What can hang from each mark
galum: dopo pivu
pivu: faledon galum lumok
pegum: galum
lumok: biresi pivu
biresi: lumok
nobe: pivu
tonev: nobe
dopo: galum

Known rows, with every way that one mark hangs from another
pegum(galum(dopo pivu(faledon lumok))): [ 1.78  3.75 -5.28  0.42 -6.63 -2.48  4.75  0.35  6.07 -1.24  3.19 -1.53
  4.65  0.96 -0.99  0.19  0.16 -4.83 -0.33  4.32  5.53]
pivu(galum lumok): [-4.14 -1.25 -1.53  2.22  0.26 -2.79 -0.43 -0.78  4.02  1.03  4.08  0.49
  3.18 -0.58 -1.80 -1.08 -2.03 -1.85  0.17  2.12  1.79]
galum(dopo pivu): [ 2.40  2.28 -0.96 -3.09 -3.04  1.96  3.09 -0.55  1.08  1.81  0.09  0.12
  1.49  0.63  0.44  1.32  1.47 -0.79 -0.20  0.15 -0.22]
biresi(lumok(pivu)): [ 1.06 -1.14  2.31 -0.68 -0.62  0.04  0.48 -3.92 -2.84 -0.28 -1.00  0.40
 -0.42  0.56 -1.34 -0.75 -0.49  1.11 -0.74 -2.68 -1.10]
lumok(biresi pivu(faledon galum)): [-0.16 -0.73 -2.87  2.37 -2.20 -2.12  1.12  0.53  1.39  2.02  4.63 -0.03
  0.34 -0.32 -3.58  0.44 -3.07 -0.55 -1.88  1.42  1.48]
lumok(biresi pivu(faledon galum(dopo))): [ 1.12  1.32 -4.68  0.79 -2.28 -1.74  2.11 -0.71  2.55  2.96  4.21  0.36
  0.77  0.03 -1.79  0.47 -1.81 -1.12 -3.42  0.50  1.84]
biresi(lumok(pivu(galum))): [-1.13 -2.49  3.12 -0.01  0.26 -1.01 -0.33 -5.38 -1.59  0.65  1.16  1.43
  0.94  0.75 -1.93 -1.39 -2.42  0.70 -1.49 -2.01 -0.64]
pivu(faledon lumok): [-2.44  1.08 -4.98  2.29 -2.94 -2.52  0.71  2.54  4.66 -1.10  3.10 -0.95
  2.68 -1.12 -2.61  0.33 -0.60 -2.06 -0.46  2.12  2.95]
pivu(galum(dopo) lumok): [-2.84  0.59 -3.54  0.05  0.37 -2.48  0.71 -1.88  4.97  2.05  3.45  1.05
  3.60  0.02 -0.20 -1.08 -1.11 -2.14 -1.19  1.17  2.23]
tonev(nobe(pivu(faledon galum))): [-2.95 -0.46 -0.33 -1.49 -1.50  0.83  2.20 -0.51  2.23  0.20  3.62  0.92
  0.76 -0.52 -2.56 -1.25  0.30  0.48 -2.33  1.31 -1.39]
dopo(galum): [-0.32 -3.10 -1.35 -0.23  0.11  1.29  1.77 -1.07 -1.11 -1.55 -1.64 -0.13
  0.99 -0.57  0.55 -0.89 -0.24  1.23  0.32  1.15  1.93]
galum(dopo pivu(faledon lumok(biresi))): [ 1.72  3.34 -5.84  1.74 -5.05 -1.42  4.16  3.84  6.28  2.65  5.59  0.50
  2.21  0.21 -2.10  2.13  0.28 -1.94  0.62  3.75  3.94]
nobe(pivu(faledon galum lumok)): [-6.04 -1.93 -4.32  1.29 -2.70 -2.08  0.79 -0.25  4.67 -1.13  5.12 -0.49
  2.90 -1.54 -5.40 -1.07 -0.45 -1.74 -1.78  1.41  1.82]
lumok(biresi): [ 2.23 -0.03 -0.31  2.24  0.77 -0.66  0.52  1.42  0.30  1.95  2.47  1.19
 -2.19  0.48  0.35  0.83 -0.24  0.99  0.63  1.41  1.43]
nobe(pivu(galum(dopo) lumok)): [-4.44 -1.18 -3.61 -1.44 -0.45 -1.20  1.36 -3.72  4.15  1.38  3.33  0.48
  2.18 -0.97 -2.46 -1.64  1.05 -1.20 -1.76 -0.65  1.02]
galum(pivu): [ 0.77  0.41  1.21 -1.13 -3.18  1.18  2.04  0.64 -0.11  0.50  0.72 -0.03
  1.18  0.17 -1.25  1.28  0.31 -0.41  1.20  1.17 -0.34]
tonev(nobe(pivu(galum))): [-2.72 -1.59  2.25 -2.79  0.36  1.26  1.54 -2.60  0.36  1.41  2.74  1.63
 -0.41 -0.16 -1.09 -1.99  1.10  1.85 -1.10  0.42 -2.77]
pegum(galum(pivu(lumok))): [ 0.75  1.11 -0.90  1.46 -4.89 -2.64  3.18 -0.47  2.93 -1.49  2.69 -1.20
  2.98  1.12 -1.30 -0.87 -0.40 -3.33  2.54  4.25  3.48]

Rows
[-2.16 -1.55 -5.38  0.98 -6.30  0.09  4.49  2.25  3.77 -2.20  2.20 -1.35
  4.75 -1.42 -3.55  0.28 -0.52 -1.39  0.97  4.41  3.95]
dopo(galum(pivu(faledon lumok)))
[-1.48 -1.49  0.53  0.65 -1.64 -1.68  0.16 -3.08  0.10 -0.42  1.91  0.59
  2.10  0.22 -3.16  0.00 -2.65 -0.50 -3.01 -0.87  0.99]
biresi(lumok(pivu(faledon galum)))
[-2.35 -0.39 -4.72  5.20 -1.31 -4.40  0.42  2.87  6.14  1.57  7.18  1.07
  2.07 -0.33 -3.07  0.48 -2.89 -1.65 -0.34  4.41  4.43]
pivu(faledon galum lumok(biresi))
[-1.40  1.02 -4.17 -1.77 -2.75 -0.76  1.60 -2.67  2.16  1.19  1.95 -1.05
  2.92 -0.58 -2.03 -0.21 -1.46 -2.09 -4.11 -0.77  0.51]
lumok(pivu(faledon galum(dopo)))
[ 0.14 -2.56 -3.04  2.11 -3.14 -0.34  4.74  1.94  1.90  0.80  3.43  0.39
  1.68 -0.26 -1.90  0.41 -0.52  0.81  3.14  4.65  4.13]
dopo(galum(pivu(lumok(biresi))))
[-1.95 -1.24 -1.89  4.15  0.84 -3.84  0.31  0.82  4.08  2.73  6.43  1.89
  1.26  0.05 -1.61 -0.36 -2.47 -0.68  1.16  3.25  3.07]
pivu(galum lumok(biresi))
[-2.50  0.08 -1.19 -1.48 -1.26  0.52  2.52 -0.75  1.87  0.48  3.12  0.42
 -0.04 -0.91 -2.12 -2.37  2.45  1.45  0.87  0.77 -1.87]
tonev(nobe(pivu(lumok)))
[ 0.11 -1.26 -5.68  3.20 -5.25 -0.89  4.99  4.03  3.89 -0.14  4.49 -0.26
  2.57 -0.76 -3.23  1.12 -0.86 -0.23  1.97  5.86  5.39]
dopo(galum(pivu(faledon lumok(biresi))))
[-1.12  1.38 -3.31 -0.42 -1.35 -1.14  0.77 -0.54  4.48  0.77  2.35  0.67
  2.88 -0.03 -0.06  0.65 -0.96 -2.22 -3.50  0.92  2.25]
pivu(faledon galum(dopo))
[-0.09  0.42 -1.36 -0.92 -1.78 -0.84  1.28 -4.58  1.61  0.51  1.36  0.75
  2.42  0.60 -1.84 -0.16 -1.38 -1.00 -4.18 -1.78  1.07]
biresi(lumok(pivu(faledon galum(dopo))))
[ 0.60 -0.15 -0.42  0.38 -2.88 -0.19  1.00 -1.41 -0.75 -1.27  0.22 -0.40
  0.61  0.17 -2.90  0.30 -0.88  0.29 -1.93 -1.93  0.36]
biresi(lumok(pivu(faledon)))
[-1.20 -1.32 -2.87  2.01 -0.24 -1.50  1.64  0.49  2.13  1.49  4.43  0.36
 -1.86 -0.80 -3.32 -0.33  1.38  1.07  1.18  0.73  1.31]
nobe(pivu(lumok(biresi)))
[-0.67  0.13 -1.81 -2.60 -0.87 -0.34  1.21 -4.35  0.01  2.32  0.67 -0.03
  1.76 -0.12 -0.74 -1.31 -1.04 -1.07 -2.74 -1.62 -0.89]
lumok(pivu(galum(dopo)))
[ 3.98  3.88 -2.89 -1.07 -6.03 -0.58  4.41 -0.34  3.53 -1.07  0.83 -1.10
  2.95  1.71  0.66  0.84  0.28 -3.55 -1.38  3.11  3.88]
pegum(galum(dopo pivu(faledon)))
[ 0.00 -1.43 -2.72 -0.68 -5.23  2.11  4.42  1.74  0.96 -2.04 -0.17 -0.97
  3.08 -0.79 -2.05  1.31 -0.10 -0.18 -0.10  3.34  2.64]
dopo(galum(pivu(faledon)))
[-2.52 -0.61 -2.47  0.39 -3.18 -1.27  0.47 -1.44  0.96  0.07  2.38 -1.15
  2.49 -0.84 -3.92 -0.49 -2.54 -1.51 -2.94  0.09  0.30]
lumok(pivu(faledon galum))
[-4.68 -0.43 -4.20  2.79 -2.06 -3.47  0.13  1.29  5.75 -0.40  4.88 -0.12
  4.39 -1.02 -3.21 -0.17 -2.34 -2.80 -0.89  3.20  3.25]
pivu(faledon galum lumok)
[-1.25  1.29 -2.21 -3.66 -1.67  1.40  3.09 -1.58  3.52  1.31  2.87  1.51
  1.09 -0.20 -0.69 -1.02  1.45  0.13 -3.86  0.47 -1.01]
tonev(nobe(pivu(faledon galum(dopo))))
[ 0.10  2.48 -3.40 -1.71 -3.93 -0.43  3.32  0.03  3.72  1.53  1.95  0.02
  3.14  0.11 -0.72  0.48  0.84 -1.88  0.87  1.35  1.30]
galum(dopo pivu(lumok))
[ 1.52  0.08 -2.27 -0.36 -0.14 -0.93  1.60 -2.88  0.55  4.21  3.04  0.93
 -0.43  0.49 -0.45 -0.82 -1.41  0.10 -2.00 -0.66  0.45]
lumok(biresi pivu(galum(dopo)))
[ 2.11  2.68 -2.59 -0.57 -4.39 -1.89  4.30 -1.74  3.99  0.21  2.01 -0.94
  3.69  1.88  0.46 -0.77  0.59 -3.48  0.97  3.43  4.20]
pegum(galum(dopo pivu(lumok)))
[ 0.13 -1.69 -0.52  1.54 -0.01 -1.47  0.74 -1.64 -0.60  3.13  3.68  0.58
 -1.01  0.21 -2.32 -0.77 -2.38  0.48 -0.61  0.53  0.41]
lumok(biresi pivu(galum))
